Each row comes from the steps of one path. Every step used is in the known rows, and no mark comes twice. Write the path behind each row, first mark first.
In the rows, zero is written as 128.
Known rows:
kugo-taruled: [124 168 153  84 109 136 143  96 154 118 119 131 125 146 139  96  95 117
 131 122 122  86 103  89 156 117 133 140 149 126 117 119 125 117 107 100
 129 139]
zozudu-nefef-dazen: [174 153 100 129 135 170  83 139 143 151 130 134 154 122  98 113 131 138
 174 158  86 165 142 161  69 149 139 125 134 152 158  81 104 134 125 118
 124 121]
vumer-zozudu-nefef-dazen: [195 171  91 119 146 146  95 148 124 157 151 116 150 143 108 121 142 121
 181 161  87 191 105 127  41 151 139  97 122 130 166  98 113 149 126  70
 150  76]
pidef-dazen-falu: [ 76 128 137 104 107 180 180 154 154 123  96 143 170 132 126 139 141 127
 120 142 144 144 164  88 170  60  92 129 126 147  95 166 151 107 123 109
 113 181]
dazen-pidef: [ 78 108 101 152 155 177 149  92 143 110 134 189 122 171 109 128 101 134
 112  97  91 111 153 115 131 136 149 122 165 142 141 119 147 141 107 115
 135  91]
taruled-kugo: [116 125 118 136 113 167 169 110 120 106 136 109 119 113 135 119 129 124
 101 142 146 108 123  97 132 119 136 128 162 126 123 166  85 126 139 125
 143 123]
taruled-kugo-varivi-dazen: [140 106 191 156 167 100 146 109 130  90 129 116 144  96 108 120 122 129
 144 131 120 104 134 106 169 122 132 138 128 108 103 190 143 117 173 158
 147  89]
razoni-dazen-taruled-kugo-zuki: [115 148 137 133  32  83  84 173  81 128 126  62  87 114 134 111 190 108
  82  92 165  83 138 141 122 118 167 131  98 136 142 114  69 122 154 174
  93 143]
nefef-zozudu-vumer-dazen-pidef: [121  86  48 160 159 134 133  84 147 145 135 159 196 159 174 152 111 113
 139  96  96 141 107 118 143 186  97  90 141 139 112 140 154 116  88 105
 165 124]
nefef-dazen: [156 147  76 133 113 127 112 115 123 151 131 120 156 146 118 109 139 121
 154 150  78 142 142 127  96 119 129 129 149 144 130 122  95 144 120 101
 135 157]
nugi-falu: [115 140  75 115 133 110 163 148 161 127 131 136 153 175 157 123 111 138
 125 166 123 155 142 108  84  86 116 141 167 141 120 138 123 119 113 148
 122 144]
razoni-dazen: [ 93 148  84 130 117 141  94 146 136 161 112 116 153 143 118 102 125 104
 161 106 111 128 130 134  82 118 142 107 126 132 149 142 116 134 124 147
 111 146]
kugo-varivi-dazen-falu: [111 114 181 131 162 115 157 130 124 115 115 165 176 159 114 120  99 139
 163 129 121 137 175  79 164  95  92 146  99 124 121 178 200 100 143 174
 112 128]
varivi-dazen-taruled-kugo: [ 99 132 164 127 125 158 116 133 107  77 124  88 141  97 111 139 178 137
 111 111 135 113 152 118 153 130 154 140 173 137  76 148 147 132 147 176
 139 124]
zozudu-vumer-dazen-pidef: [113 101  52 158 170 195 115 104 158 123 151 191 136 163 137 164 107 103
 135 137 116 124 129 127 159 162 108  89 143 179 137 146 134 110  97 119
 162 122]
razoni-kugo: [128 123 134 146 128 146 170 126 130 154 103 156 136 136 131  81  79 139
 110 167 163 128 116 142 104 129 102 139 168 128 112 130 111 146 111 106
 131 137]
varivi-dazen-taruled-kugo-zuki: [119 135 189 128  83  87 121 132  96  72 128  80 112  95 131 113 184 133
 101  99 152  87 157 115 161  95 178 146 133 164  77 142 102 128 151 182
 106 113]
varivi-kugo-razoni-dazen-falu: [103 120 135 109  72  74 172 137  99 159 135 127  87 108 102 109  77 132
 143 113 149 148 144 140 104 159 134 120 103 132 171 145 134 154 120 166
  35 142]
kugo-varivi-dazen: [126 116 164 140 194 107 134 117 149 108 121 150 151 126 112 104 106 135
 184 111 105 133 143 109 148 105 133 140 126 126  96 150 171 118 139 153
 138 107]
pidef-dazen: [105 127 119 113 140 170 155 137 177 114 102 137 148  98 134 124 143 122
 132 124 128 137 131 128 162  80 124 119 147 150  74 131 125 130 121  79
 139 169]
falu-nugi: [131 134  86 120 154 176 185  94 191 118 132 161 127 116 151  94 101 164
 121 109 107 125 120 110  87  77 140 144 148 123  89 118 120 151 135 110
 167 135]
razoni-dazen-falu: [ 79 157 102 124  85 143 124 162 116 171 104 128 170 165 112 112 121 105
 151 125 128 134 168  92 101 112 105 114 112 135 172 157 138 117 124 171
  91 163]
taruled-kugo-varivi-dazen-falu-nugi: [145 118 199 135 138 133 205  92 145 103 136 133 164  93 128 131 108 153
 126 140 126 111 157  63 155  73  97 156 103  76 106 215 155 122 194 179
 146 107]
taruled-kugo-varivi: [139  98 149 152 140 130 151 100 123 105 147 127 108 136 124 123 105 121
 107 142 150 107 104 104 145 110 126 144 127  91 154 153 101 112 161 124
 158 110]
nefef-zozudu-vumer-kugo-varivi: [172 102  96 139 191  50 163  81 141 149  97 155 143 132 205 160 124 168
 155 126 130 113  44 134 178 143  93 124 112  86 129 107 160 102 113  96
 187 114]
nefef-dazen-falu-nugi: [167 160  94 119  87 149 172  90 142 168 128 141 171 149 122 115 130 159
 139 153  79 141 165  93  90  70  90 154 116  98 122 134 109 136 143 117
 132 158]
zozudu-vumer: [117 129  35 115 164 140 148 129 158 140 132 170 139 126 183 118 123 160
 138 130 133 117  92 130 115 151 106 110 151 165 131 125 152  98 102 118
 169 132]
pidef-dazen-taruled: [ 89 131 138 101 125 182 106 175 151 105 105 119 124 107 136 142 172 133
  97 110 133 142 130 150 178  76 126 137 142 143  67  80 147 136 121 102
 140 190]
zozudu-nefef-dazen-taruled-kugo: [171 149 147 125  97 176  54 164  96 122 135  71 130 108 110 148 186 146
 113 166 116 145 139 171 101 162 141 144 134 121 154  61  94 135 150 138
 130 121]
zozudu-nefef-dazen-falu-nugi: [179 163 111 112 114 184 139 124 159 169 128 142 168 125 112 123 125 172
 156 164  95 166 165 123  63 100 102 146 100 121 148 104 119 133 152 136
 120 135]
vumer-kugo-razoni-dazen: [126 145 118 129 135  80  95 114 121 141 126 115  51 104 122 159 128  96
 151 138 124 101 109 152 117 111 161 112 106 150 172 121  72 136  99 113
  81 142]
nefef-dazen-falu: [144 150 105 128  81 131 141 132  98 162 123 133 174 180 104 122 144 129
 139 175  99 142 174  94 112  96  91 137 125 128 146 148 123 124 125 131
 108 164]

Which path is each row?
[100 113 182 136 177 120  84 149 129  92 118 140 135 142 105 120 138 146
 138  98 112 144 147 145 164 115 139 153 126 117  89 102 201 118 136 165
 138 127]  kugo-varivi-dazen-taruled
[152 152 107 115 176 181 136 147 148 124 137 149 129 142 133 118 111 123
 159 131 141 181  93 114  55 142 150  97 139 149 153 110 137 140 117  95
 156  55]  vumer-zozudu-nefef
[ 89 131 137 123  75  90 144 144  85 157 146  99 103 118 120 135 119  75
  93 139 158 101 142  94 103 124 115 115  95 131 194 188  88 108 137 139
  64 139]  taruled-kugo-razoni-dazen-falu
[136 111  56 135 129 130 158 118 130 167 120 132 225 161 200 140 119 123
 147 137 153 160 116  78 135 132  57  93 128 151 100 185 154  78  91 133
 150 172]  nefef-zozudu-vumer-dazen-falu
[ 81 139 117 113 112  82  45 169 106 146 146 118  58 131 114 120 147  95
 103  77 125 131 121 166  88 132 162 124 107 152 152  74 130 137 105 130
  78 152]  kugo-razoni-dazen-taruled
[112 124 181 109  54 131 138 160 118  75 123  86  77  76 145 135 200 123
  56 108 179  85 130 139 199  60 156 139 110 143  71 116  69 117 148 109
 120 166]  pidef-dazen-taruled-kugo-zuki
[206 177 106 107 124 165 162 132 143 165 148 134 170 145 117 130 128 145
 156 160  89 196 132  99  37 103 108 118  92  91 156 124 122 150 150  88
 150  83]  vumer-zozudu-nefef-dazen-falu-nugi
[148 153 192  95  94 115 174 105 137 158  87 137 138 155 138  86  58 115
 119 164 162  80 100 127 138 137 107 153 162  91 116 126 104 134 108  82
 126 147]  razoni-kugo-taruled
[103 107 189 101 107 120 124 154 117  84 150  89  51  68 130 168 183 106
  40 118 165 101 111 156 176 109 143 139 127 150  92 102  95 130 133  70
 112 158]  pidef-dazen-taruled-kugo-razoni
[155 144 105 139 154 157 100 121 123 140 154 160 138 174  82 147 137 112
 154 136  53 179 135 136  57 189 148 102 119 122 194  89 132 165 127  59
 147  27]  vumer-zozudu-nefef-dazen-pidef
[140 102 152 138 114 160  79 135  94  94 182  84  52 124 123 155 139  79
  60 138 174 121 126 131 154 123 152 130 128 158 126 144  64 125 115 123
 114 149]  vumer-dazen-taruled-kugo-razoni
[115 115 148 123 118 115 116 129  97  95 165 105  39 106 139 138 147 126
  39 117 158 109 112 132 118 134 155 147 131 143 134 104  95 131 122 108
 111 125]  dazen-taruled-kugo-razoni
[153 112  43 143 163 122 129 100 150 164 129 128 198 136 205 128 122 118
 166 119 130 148  82 124 121 154  95  93 143 153  87 160 129 102  92 108
 172 162]  nefef-zozudu-vumer-dazen
[118 122 124 116 101  54 152 127 115 145 144 111  69  81 100  90  90 128
 162  95 134 137 118 174  82 170 173 115 121 134 152 105 112 172 120 145
  61 133]  varivi-kugo-razoni-dazen
[130  98 129 112 126  84 194  88 121  98 154 149  52  88 122  91  78 163
 129 111 152 141 100 155 114 153 162 141 152 145 127 105 122 171 106 115
  87 109]  varivi-kugo-razoni
[144 140 164  71  81 119 200  81 148  99 104 109 115 112 126  93  75 164
 152 117 142  99 100 118 166 148 150 146 166  99 105 112 140 159 119 132
 117 133]  varivi-kugo-taruled
[123 146  76 113 138  65  45 151 117 155 127 124  38 100 158 192 172 121
 121 126 134  94  84 193 133 158 140 107  95 162 183  67 133 108  91 124
 113 150]  zozudu-vumer-kugo-razoni-dazen-taruled
[ 96  78 205 173 183  92 154 107 132 128 105 210 151 151  72 113  58 134
 129 134 102 123 157 143 157 171 115 147 136  87 128 144 177 150 140 132
 134  68]  razoni-kugo-varivi-dazen-pidef
[134 118  53 128 130 194 130 134 134 142 139 155 173 172 168 155 110 107
 140 181 177 140 140  88 158 116  64  97 122 179 136 195 143  80  97 155
 147 168]  zozudu-vumer-dazen-falu
[111 122 171 144  99 107  62 184  97 137 125  79 113 143 102 136 147 102
 108 116 148 116 112 149 149 132 136 139  91  62 178 109 127 124 171 162
 134 139]  razoni-dazen-taruled-kugo-varivi
[146 100  82 148 119 133  90 136 109 126 130  71 173 118 207 165 170 113
  99 124 167 134  84 131 161 177  98 111 143 123  79 144 121  99 118 132
 181 162]  nefef-zozudu-vumer-dazen-taruled-kugo
[111 129 120 132 109  77 113 116 104 149 154  87  74  90 114 121 134  71
 112 113 139 104 115 125  94 146 157 106 114 138 176 154  58 125 138 112
  84 121]  taruled-kugo-razoni-dazen
[ 61 122  93 151 124 154  99 121 138 152 117 161 138 165  90 126 113  99
 145  81  81 112 154 134 103 161 153 104 136 121 171 128 144 150 122 137
 109 112]  razoni-dazen-pidef
[140 115  63 137 145 136  76 146 131 148 127 109 178 150 204 143 158 134
 131  96 149 157  86 146 141 162  96 105 141 148  75 106 152 103  89 119
 181 172]  nefef-zozudu-vumer-dazen-taruled
[112 107 225 147 162  87 109 167 114 130  96 150 140 147  98 108 100 149
 121 127 156 145 133 170 157 142 111 170 132  96  88 107 181 136 141 150
 132 136]  razoni-kugo-varivi-dazen-taruled
[189 152 165 122  44 112  64 152  88 118 144  74  94 111 118 121 199 141
 102 144 141 121 143 167 107 133 170 144  95 146 146  58  49 127 157 137
 102 107]  zozudu-nefef-dazen-taruled-kugo-zuki
[133 123 210 134 179 122  87 133 125  69  99 127 107 124 109 182 152 154
 152 135 121 118 139 143 208  97 146 155 117 112 103 106 173 137 127 164
 145 121]  vumer-kugo-varivi-dazen-taruled
[150 116 218 139 149 101 202 116 149 156 102 182 179 133 110  95  57 170
 133 161 145 134 158 112 133  80  72 165 101  63  96 179 166 134 170 150
 137 131]  razoni-kugo-varivi-dazen-falu-nugi
[130  94 135 146 217  91 140  78 152  94 106 201 129 118 130 203 110 161
 168 131  85  77 123 145 221 162 124 116 119 124 146 136 205 116 121 143
 167  63]  zozudu-vumer-kugo-varivi-dazen-pidef
[ 99 121 138 104  92  66  95 162  95 130 141  94  50  92 105 111 118 146
 121  78 147 134 115 200 100 182 174 129 124 118 144  57 144 172 117 156
  60 139]  varivi-kugo-razoni-dazen-taruled
[100  84 198 167 179 116 154  83 132  78 130 161 136 127  76 148 107 115
 122 116  92 101 159 104 181 153 140 133 133  94 135 178 162 125 165 153
 144  46]  taruled-kugo-varivi-dazen-pidef
[197 164 139 121 106 159  69 176  85 129 157  64 119 129 109 155 185 115
 119 164 123 168 108 145  77 166 142 115 127 100 170  85 106 155 150  91
 160  70]  vumer-zozudu-nefef-dazen-taruled-kugo
